What can hang from each mark:
lazofef: lidef ranuz sini
volur: bobo ranuz
fege: lazofef
lidef: foreg
ranuz: tesu vipe
zaso: lazofef
foreg: lidef
vipe: ranuz sini
bobo: lazofef tesu

Each row was made from one small tree. The marks that hang from a mark follow it in brackets, in alphabetical order. Every link used is in the known rows. Write each row's tree.
Known rows:
bobo[lazofef[sini] tesu]: 22, 3, 23, -9, -38, 15, 14, -13, -7, -10, -6, 4, 27, -11, -45, -13, 20, -33, -2
lazofef[lidef[foreg] ranuz[tesu vipe] sini]: -20, 8, 11, 37, -59, 38, 46, -6, 9, -30, 39, 22, 4, -9, 12, -2, 98, -6, 3
lidef[foreg]: -1, -5, 9, 26, 9, -2, 6, -11, -4, -4, -11, 2, -2, 7, 9, 3, 5, 4, -1
volur[bobo[lazofef[lidef]] ranuz[vipe]]: -28, 6, 2, -2, 0, 6, 34, -16, 21, 24, 14, 14, 15, 15, -51, -8, 70, -12, 6
ranuz[vipe]: -8, 11, 3, 6, -10, -13, 10, 4, 8, 11, -15, -4, 2, -3, 9, 11, 21, 11, 12
lazofef[lidef[foreg] ranuz[vipe] sini]: -27, 19, 2, 40, -35, 38, 41, -10, 16, -14, 41, 30, -3, -24, 20, -11, 83, 6, 4
volur[bobo[lazofef] ranuz[tesu vipe[sini]]]: -13, -20, 37, 20, 30, 12, 26, -11, 17, 17, -3, 13, 32, 19, -73, 13, 43, -42, 20
volur[bobo ranuz[tesu vipe]]: -9, -17, 12, -3, 8, -12, 26, -2, 28, 1, 9, -4, 15, 30, -45, 23, 61, -7, 11
volur[bobo[lazofef[lidef]] ranuz[tesu vipe]]: -20, -6, 9, -4, -22, 4, 38, -11, 15, 5, 14, 6, 22, 28, -58, 2, 87, -23, 5
fege[lazofef[lidef sini]]: -3, 12, -14, -1, -52, 81, 6, -11, 5, 5, 56, 33, 5, -12, -17, -21, 28, 5, 8
zaso[lazofef[lidef[foreg] ranuz[tesu vipe] sini]]: -9, 9, 10, 27, -64, 50, 43, -12, 10, 13, 6, 28, 18, -6, 5, -4, 102, -3, 5
fege[lazofef[lidef ranuz[tesu] sini]]: 0, -1, -13, -5, -76, 88, 18, -6, 13, -10, 75, 33, 10, -12, -28, -15, 67, -18, 1
bobo[lazofef]: 3, 7, 4, -8, -1, -1, 2, -10, -6, 15, -25, 1, 15, -1, -17, -7, -2, -19, -1
vipe[sini]: -6, -9, 22, 31, 24, 23, -2, 0, -4, 3, 10, 17, 3, -9, -11, -1, -14, -17, 11
volur[ranuz[vipe]]: -6, 4, -1, 12, 15, -11, 14, 7, 27, 32, 7, -7, 5, 13, -12, 13, 35, 2, 11
volur[bobo ranuz]: -11, -17, 3, -9, 41, 3, 11, -11, 26, 6, 26, 7, 5, 20, -46, 1, 24, -8, -2
bobo[lazofef[lidef ranuz sini]]: -15, 18, -4, 0, -37, 55, 28, -12, 7, -4, 44, 34, 12, -28, -15, -34, 55, -29, -7
lazofef[ranuz[tesu]]: 3, -12, 1, -4, -25, 5, 11, 3, 7, -14, 19, 1, 6, 0, -11, 7, 38, -25, -7
lazofef[lidef[foreg] ranuz[tesu] sini]: -12, -5, 8, 29, -49, 52, 36, -11, 1, -43, 55, 26, 3, -6, 5, -15, 78, -16, -8
foreg[lidef]: 13, 9, 23, 9, 16, -17, -11, 5, 13, 4, 2, -14, 0, -14, -12, 5, -6, -3, -6
volur[ranuz]: 2, -8, -5, 7, 25, 4, 4, 2, 19, 18, 23, -1, 3, 16, -21, 2, 14, -10, -1
vipe[ranuz[tesu] sini]: 7, -23, 19, 53, 2, 17, 6, -2, -4, -15, -4, 31, 20, 3, -40, -4, -5, -46, 12
vipe[ranuz]: 4, -2, -10, 23, 3, -5, 3, -5, 7, 0, -12, 23, 11, -1, -20, -12, -4, -19, 2

Which tree is each row?
3, -1, 3, -7, -67, 8, 26, -11, -3, -4, 22, 7, 13, -12, -45, -20, 68, -42, -17 => bobo[lazofef[lidef ranuz] tesu]
7, -28, 16, -12, 6, -14, 16, -12, 21, -5, 25, -3, 12, 22, -76, 4, 40, -23, -6 => volur[bobo[tesu] ranuz]
-26, 8, 13, -9, -50, 39, 49, -17, 15, -21, 28, 31, 23, -15, -39, -13, 100, -27, 3 => volur[bobo[lazofef[lidef ranuz[tesu vipe] sini]]]
1, -2, 36, 24, -24, 3, 22, -7, 7, 19, -10, 10, 23, -26, -52, 3, 45, -51, 9 => bobo[lazofef[ranuz[vipe[sini]]] tesu]
-7, 12, -11, 2, -87, 73, 29, -2, 20, 0, 60, 29, 11, -15, -19, -3, 88, -6, 13 => fege[lazofef[lidef ranuz[tesu vipe] sini]]
-18, -7, 23, 57, -36, 44, 34, -9, 1, 26, -3, 31, 14, -1, -8, 5, 83, -19, 11 => zaso[lazofef[lidef[foreg] ranuz[tesu vipe[sini]]]]
-24, 6, 17, 60, -12, 46, 30, -14, 9, 48, 1, 38, 7, -15, -2, -5, 68, -9, 12 => zaso[lazofef[lidef[foreg] ranuz[vipe[sini]]]]
-6, -11, 17, -12, 9, -14, 27, -11, 20, 16, -16, -3, 29, 30, -62, 15, 59, -27, 10 => volur[bobo[lazofef] ranuz[tesu vipe]]
-14, -2, 4, -22, 15, 6, 16, -23, 16, 7, -1, 18, 16, -11, -45, -12, 30, -32, -7 => volur[bobo[lazofef[ranuz]]]
-3, -18, 12, -13, -24, 4, 29, -22, 8, -2, 26, 7, 19, 21, -89, -16, 69, -37, -11 => volur[bobo[lazofef[lidef] tesu] ranuz]
11, -7, 31, -24, -22, 13, 20, -27, 0, -24, -5, 14, 29, -8, -70, -15, 29, -32, -1 => volur[bobo[lazofef[sini] tesu]]
-25, 3, 5, 60, -24, 67, 22, -14, 16, 29, 45, 40, -1, -18, -16, -1, 58, -9, 18 => fege[lazofef[lidef[foreg] ranuz[vipe[sini]]]]
-3, 20, -11, -2, -31, 57, 14, -6, 33, 29, 35, 27, 11, -29, -17, 1, 42, 0, 17 => fege[lazofef[ranuz[vipe] sini]]
8, 7, 12, -6, -47, -22, 25, -7, 11, 17, -21, -7, 21, -16, -40, 4, 59, -34, -1 => bobo[lazofef[ranuz[vipe]] tesu]
-18, 12, 3, 10, -65, 39, 40, 5, 13, -25, 50, 20, 6, -16, 3, -5, 93, -9, 5 => lazofef[lidef ranuz[tesu vipe] sini]
-6, 15, 20, 28, -69, 23, 48, -20, 5, -9, 14, 19, 18, -22, -26, -15, 99, -27, -2 => bobo[lazofef[lidef[foreg] ranuz[vipe] sini] tesu]
-9, 7, -4, 28, -76, 72, 34, -12, 16, -4, 50, 31, 9, -9, -11, 0, 93, -3, 11 => fege[lazofef[lidef[foreg] ranuz[tesu vipe] sini]]
-27, 13, -3, 37, -32, 9, 34, -7, 13, 1, 24, 15, -8, -11, 18, -2, 79, 6, 0 => lazofef[lidef[foreg] ranuz[vipe]]
3, 2, 17, 21, -60, 37, 39, -24, -4, -22, 31, 24, 16, -19, -36, -27, 77, -39, -14 => bobo[lazofef[lidef[foreg] ranuz sini] tesu]
5, 9, 8, -4, -43, 34, 26, -2, 20, 26, -12, 17, 26, -11, -9, 7, 67, -11, 10 => zaso[lazofef[ranuz[tesu vipe] sini]]
-5, -2, 21, -19, -31, -23, 31, -19, 18, 4, -19, 3, 24, -12, -66, 4, 69, -35, -1 => volur[bobo[lazofef[ranuz[vipe]] tesu]]
-25, 24, -4, 14, -43, 42, 36, 0, 21, -9, 51, 28, -2, -30, 10, -15, 79, 1, 5 => lazofef[lidef ranuz[vipe] sini]
-11, 0, -20, 23, -40, 57, 14, -18, 11, 18, 47, 28, -4, -6, -14, -12, 52, -5, -4 => fege[lazofef[lidef[foreg] ranuz]]
